In the rows, zero is written as 100.
Known rows, with every step that occurs:
A G R: [109 94 95 97 103 138 76 125 142 100 115 107 113 73 101 98 92 99 81 109 79 96 115 93 128 90 102 83 99 91 101 111 103]
G A K R Q V: [63 98 81 101 94 179 114 113 137 117 74 102 95 74 72 92 110 100 91 106 56 111 124 75 98 121 86 90 120 125 115 121 134]
A K R G: [84 95 107 108 99 150 113 76 131 100 67 102 113 99 59 103 108 88 74 112 70 77 107 101 90 98 105 82 103 114 127 115 127]
K R Q L: [79 104 80 106 97 75 81 94 113 78 98 106 111 93 92 106 98 95 80 111 73 90 102 80 105 99 114 105 131 121 82 101 129]
G R K A F: [97 90 116 98 102 84 67 70 114 103 143 112 114 37 81 86 114 114 77 95 96 99 93 92 128 99 108 78 93 99 100 114 129]
R K: [91 100 109 97 97 89 86 95 96 102 114 103 102 84 87 98 113 94 95 103 111 95 92 116 102 105 96 83 98 97 108 103 108]
G A F: [98 91 98 97 106 102 96 84 122 128 112 108 106 87 98 94 114 112 99 77 98 110 111 89 117 107 81 90 87 96 105 116 124]
B K R: [80 102 88 108 98 98 124 80 84 103 94 86 118 66 71 107 116 97 89 115 79 80 96 87 94 112 108 50 98 116 108 97 112]
B K R G A: [77 94 95 85 110 128 120 65 101 105 39 106 126 81 65 111 122 98 81 103 79 87 104 86 86 110 86 52 94 128 104 108 132]
R G B K A F: [70 97 120 74 109 121 93 30 77 105 90 122 110 60 70 90 137 118 95 89 86 106 106 106 106 85 95 97 95 103 103 105 126]
K A: [102 95 103 97 110 91 109 86 76 103 94 105 96 91 92 90 105 107 84 102 95 111 92 91 98 98 115 113 102 110 110 96 110]
B K A F: [78 96 92 94 105 81 104 44 72 120 126 100 112 60 68 84 126 117 89 98 100 107 93 91 116 108 95 86 94 106 112 94 124]
U Q G B: [85 103 106 94 103 102 82 78 109 90 99 105 94 85 116 102 116 88 101 95 81 119 118 111 110 86 119 84 84 79 94 94 96]
L Q U: [89 95 84 100 101 63 114 106 131 126 89 106 100 116 104 119 114 104 108 108 106 89 119 100 115 102 110 88 107 101 78 100 109]
Q G: [84 92 97 102 100 129 98 87 119 103 90 94 111 105 100 95 85 97 91 110 97 113 87 107 105 92 105 103 112 106 93 89 91]
R G A K: [85 93 106 93 107 158 105 82 139 117 60 122 114 111 79 95 116 90 87 89 88 105 117 99 90 103 74 98 96 105 117 114 127]
G B K: [76 109 110 92 98 116 107 84 76 102 104 109 104 61 102 103 128 98 111 99 87 103 114 103 95 96 99 78 94 92 94 96 93]
A F: [97 96 97 102 98 96 88 80 112 112 130 98 104 87 92 95 107 113 100 89 102 96 101 101 117 100 93 100 94 92 104 109 115]
B K R G A F: [74 91 93 86 107 122 110 42 113 118 68 102 130 71 57 106 130 110 83 92 80 86 107 89 106 110 79 53 87 119 107 119 147]
E Q G B K: [73 97 87 114 95 137 119 72 98 95 87 97 101 68 104 93 135 100 102 109 74 115 119 113 98 96 113 72 104 100 95 80 85]
B K A: [83 100 89 93 108 88 117 64 59 105 95 103 110 71 77 90 122 106 87 108 97 111 90 89 95 107 100 84 100 113 106 86 108]
V Q L: [87 94 65 104 103 59 82 98 69 97 85 114 94 116 126 97 99 87 79 101 85 95 114 98 105 100 103 112 101 114 51 96 106]
Z Q: [102 104 79 111 98 116 98 132 80 99 83 98 82 119 98 102 103 106 96 85 90 108 116 108 93 98 107 95 107 101 90 101 90]
K R: [101 97 96 110 100 102 116 102 104 99 92 87 103 86 87 110 100 98 85 110 80 85 97 88 96 102 120 78 99 111 110 108 112]
Z Q U: [89 97 62 107 97 110 99 132 105 112 93 96 84 120 100 112 108 103 103 91 95 102 112 105 88 93 103 110 109 107 87 101 85]
U Q: [103 107 88 95 102 55 87 86 100 89 100 102 91 98 99 105 113 90 99 93 97 101 115 100 108 107 100 79 78 86 108 99 115]
U Q S: [101 100 90 97 104 89 82 89 89 81 93 106 78 98 104 97 115 83 114 90 96 96 114 98 104 109 88 82 75 96 110 106 127]
E Q: [112 97 81 121 96 91 113 101 101 88 90 97 85 97 104 95 118 103 99 102 88 99 119 102 100 107 110 94 101 102 113 96 101]
B K: [79 105 90 96 98 98 108 78 83 103 100 97 113 81 86 98 119 98 102 107 102 98 98 100 99 108 87 71 99 103 97 92 101]
R Q G B K: [44 112 103 87 92 164 91 79 112 95 88 117 110 77 94 99 116 102 108 104 82 127 111 110 109 88 95 80 117 103 85 87 92]
Z Q G: [87 97 75 113 99 144 96 115 99 102 74 91 93 119 100 98 91 104 88 93 87 119 106 118 99 90 113 92 118 109 83 92 81]
E Q G: [97 89 78 121 97 125 110 86 120 92 81 90 96 104 103 90 106 101 90 110 85 112 106 110 104 99 114 96 111 107 105 85 91]

Rows:
[91 98 127 88 104 147 104 91 107 84 62 108 101 85 89 115 112 100 92 101 63 82 111 103 85 81 121 90 98 110 100 116 112]
K R G B
[66 112 84 102 92 118 111 88 100 93 82 99 112 74 62 107 117 104 93 110 77 91 106 86 105 110 100 55 106 119 109 100 124]
B K R Q
[95 89 97 87 113 120 88 93 90 119 115 110 95 77 71 79 115 98 64 108 96 106 93 118 116 97 110 89 103 99 140 97 119]
R K A G
[93 94 109 106 100 101 95 103 151 100 78 107 121 91 113 109 89 107 88 114 87 103 117 93 134 96 124 56 112 100 56 101 102]
L Q G R
[91 108 100 97 91 118 70 121 144 78 97 120 108 82 102 105 92 107 103 98 87 105 115 83 120 96 93 89 107 104 82 109 111]
G R Q
[90 91 108 94 105 79 83 61 87 117 140 106 100 65 72 82 121 113 81 93 107 106 86 108 118 102 104 90 94 101 121 105 130]
R K A F
[80 101 94 97 104 148 115 100 95 117 102 97 105 50 78 103 130 94 83 116 53 89 119 101 107 91 116 53 93 96 121 104 108]
A G B K R
[97 98 106 90 105 150 92 122 109 113 112 111 88 81 107 96 112 97 93 98 75 106 123 112 113 82 109 103 96 80 112 106 95]
A G B
[90 98 97 123 96 125 124 99 122 113 107 90 105 83 71 100 109 88 78 114 69 84 108 90 97 105 117 76 97 103 126 108 117]
A K R
[87 88 81 108 98 134 83 108 119 99 69 111 109 95 121 100 83 96 78 106 73 106 113 100 121 92 110 72 88 113 51 102 90]
V Q G R
[87 99 85 98 104 87 83 71 116 91 92 94 103 105 100 99 102 87 91 103 95 114 103 109 113 99 106 80 88 91 99 88 104]
U Q G
[80 89 97 124 106 135 141 97 154 139 63 100 115 99 81 104 114 93 66 111 66 104 125 87 116 112 126 40 105 108 102 106 131]
L Q G A K R
[93 95 117 83 112 140 88 103 85 119 123 119 87 57 88 84 126 99 72 100 80 112 108 119 110 83 122 89 99 88 130 103 111]
R K A G B
[89 94 86 91 111 95 89 73 124 108 75 102 106 101 107 99 110 87 88 87 94 126 111 96 110 107 95 71 80 95 102 95 114]
U Q G A
[79 103 110 88 107 109 115 73 52 107 102 113 100 55 93 92 134 106 99 100 82 115 105 94 91 94 111 88 99 101 99 91 102]
G B K A
[74 100 121 71 111 131 105 51 64 95 62 125 105 70 79 96 132 106 94 100 84 110 104 103 85 86 104 94 101 112 99 97 111]
R G B K A
[70 102 84 94 92 141 98 112 111 92 76 89 91 86 80 102 93 111 101 115 67 97 106 88 105 111 104 101 129 130 100 113 118]
K R Q V
[81 99 126 103 100 169 113 88 125 97 74 112 103 81 76 107 121 88 85 106 54 83 122 105 86 84 119 88 99 101 119 119 119]
A K R G B
[89 101 84 84 100 76 80 88 89 92 90 89 83 88 100 97 111 95 111 104 91 104 115 99 103 117 93 97 98 101 97 102 110]
U Q V
[91 97 97 109 103 136 116 100 130 128 94 112 104 95 91 92 118 89 91 91 89 112 120 90 98 110 83 88 92 94 121 109 117]
G A K
[64 102 107 106 100 116 133 80 103 114 69 97 113 67 91 113 126 102 90 119 65 97 120 101 112 98 140 26 109 104 73 94 107]
L Q G B K R
[96 92 108 81 111 132 98 87 119 103 44 120 110 115 95 102 105 101 93 87 97 107 108 99 91 100 80 99 95 112 97 112 120]
R G A
[80 84 92 99 104 118 78 89 94 103 73 119 105 70 102 88 96 96 55 108 79 115 96 107 120 93 123 63 89 121 65 100 105]
V Q G R K A
[94 88 94 121 92 123 79 93 146 78 102 99 111 62 100 95 109 97 82 117 85 100 106 108 116 101 114 57 107 105 91 98 99]
E Q G R K
[62 98 103 102 99 155 122 72 98 102 87 90 118 54 86 106 116 94 89 117 61 101 98 99 96 90 124 57 104 110 93 94 95]
Q G B K R
[95 104 80 96 105 13 66 70 92 77 114 105 103 97 114 102 114 80 90 101 96 95 112 92 107 104 105 102 101 91 82 93 120]
U Q L
[110 89 95 91 112 127 85 110 119 106 108 111 107 61 91 88 95 106 66 109 72 109 106 83 122 89 115 95 101 99 110 104 111]
K A G R
[62 116 100 98 92 134 110 95 96 89 89 108 103 58 79 111 128 104 102 104 62 95 119 91 99 97 109 59 103 107 100 106 115]
G B K R Q
[83 90 59 101 99 96 107 110 99 123 76 110 87 121 115 111 106 93 98 100 92 96 115 105 103 96 96 101 80 113 73 101 95]
V Q U
[82 93 81 113 107 125 114 74 146 120 83 95 112 82 77 97 119 76 65 102 61 108 119 87 107 111 110 48 78 98 126 104 132]
U Q G A K R
[78 106 105 102 99 118 124 89 80 102 100 97 106 50 88 110 128 97 98 109 66 88 110 91 90 98 119 55 92 103 101 105 104]
G B K R
[82 84 70 100 109 140 107 103 99 128 43 115 97 119 120 95 96 93 78 89 81 126 114 104 105 100 96 79 82 117 70 99 99]
V Q G A
[48 106 99 86 101 154 101 66 88 98 84 122 106 68 84 87 119 110 92 104 76 137 102 101 106 84 109 90 119 113 90 82 101]
R Q G B K A
[78 103 89 113 96 154 118 109 146 117 81 113 101 85 71 100 114 96 78 94 65 105 125 77 100 110 95 67 100 111 128 116 140]
G A K R Q
[75 107 81 97 97 74 66 94 113 80 107 117 107 103 106 98 97 96 95 100 94 105 107 90 108 95 94 127 134 110 77 96 118]
R Q L
[72 83 68 124 103 165 132 101 119 137 50 105 103 101 91 95 107 81 57 102 51 106 121 93 102 107 111 52 81 122 94 106 118]
V Q G A K R
[88 96 80 89 110 102 51 104 133 84 114 129 115 72 97 85 92 102 60 113 68 111 112 74 132 86 108 120 134 109 86 99 130]
K A G R Q L
[95 94 107 94 105 127 106 82 110 87 55 98 112 105 73 113 100 100 80 108 78 78 97 100 88 93 111 88 102 121 106 113 122]
K R G
[91 90 78 104 101 139 100 114 67 103 66 115 72 117 116 94 103 91 104 88 86 96 118 107 101 104 86 88 77 122 80 110 112]
V Q S
[77 100 98 89 103 121 114 59 92 89 55 96 126 85 58 110 116 99 84 116 80 78 95 99 90 103 97 59 101 125 105 103 121]
B K R G
[64 108 96 88 101 102 90 56 92 95 99 102 106 67 101 101 133 85 102 101 83 114 115 111 107 95 106 56 82 83 92 84 96]
U Q G B K
[70 100 79 114 100 113 98 96 142 104 96 118 116 86 86 97 113 86 69 102 61 100 121 67 101 109 96 95 122 116 102 111 145]
G A K R Q L
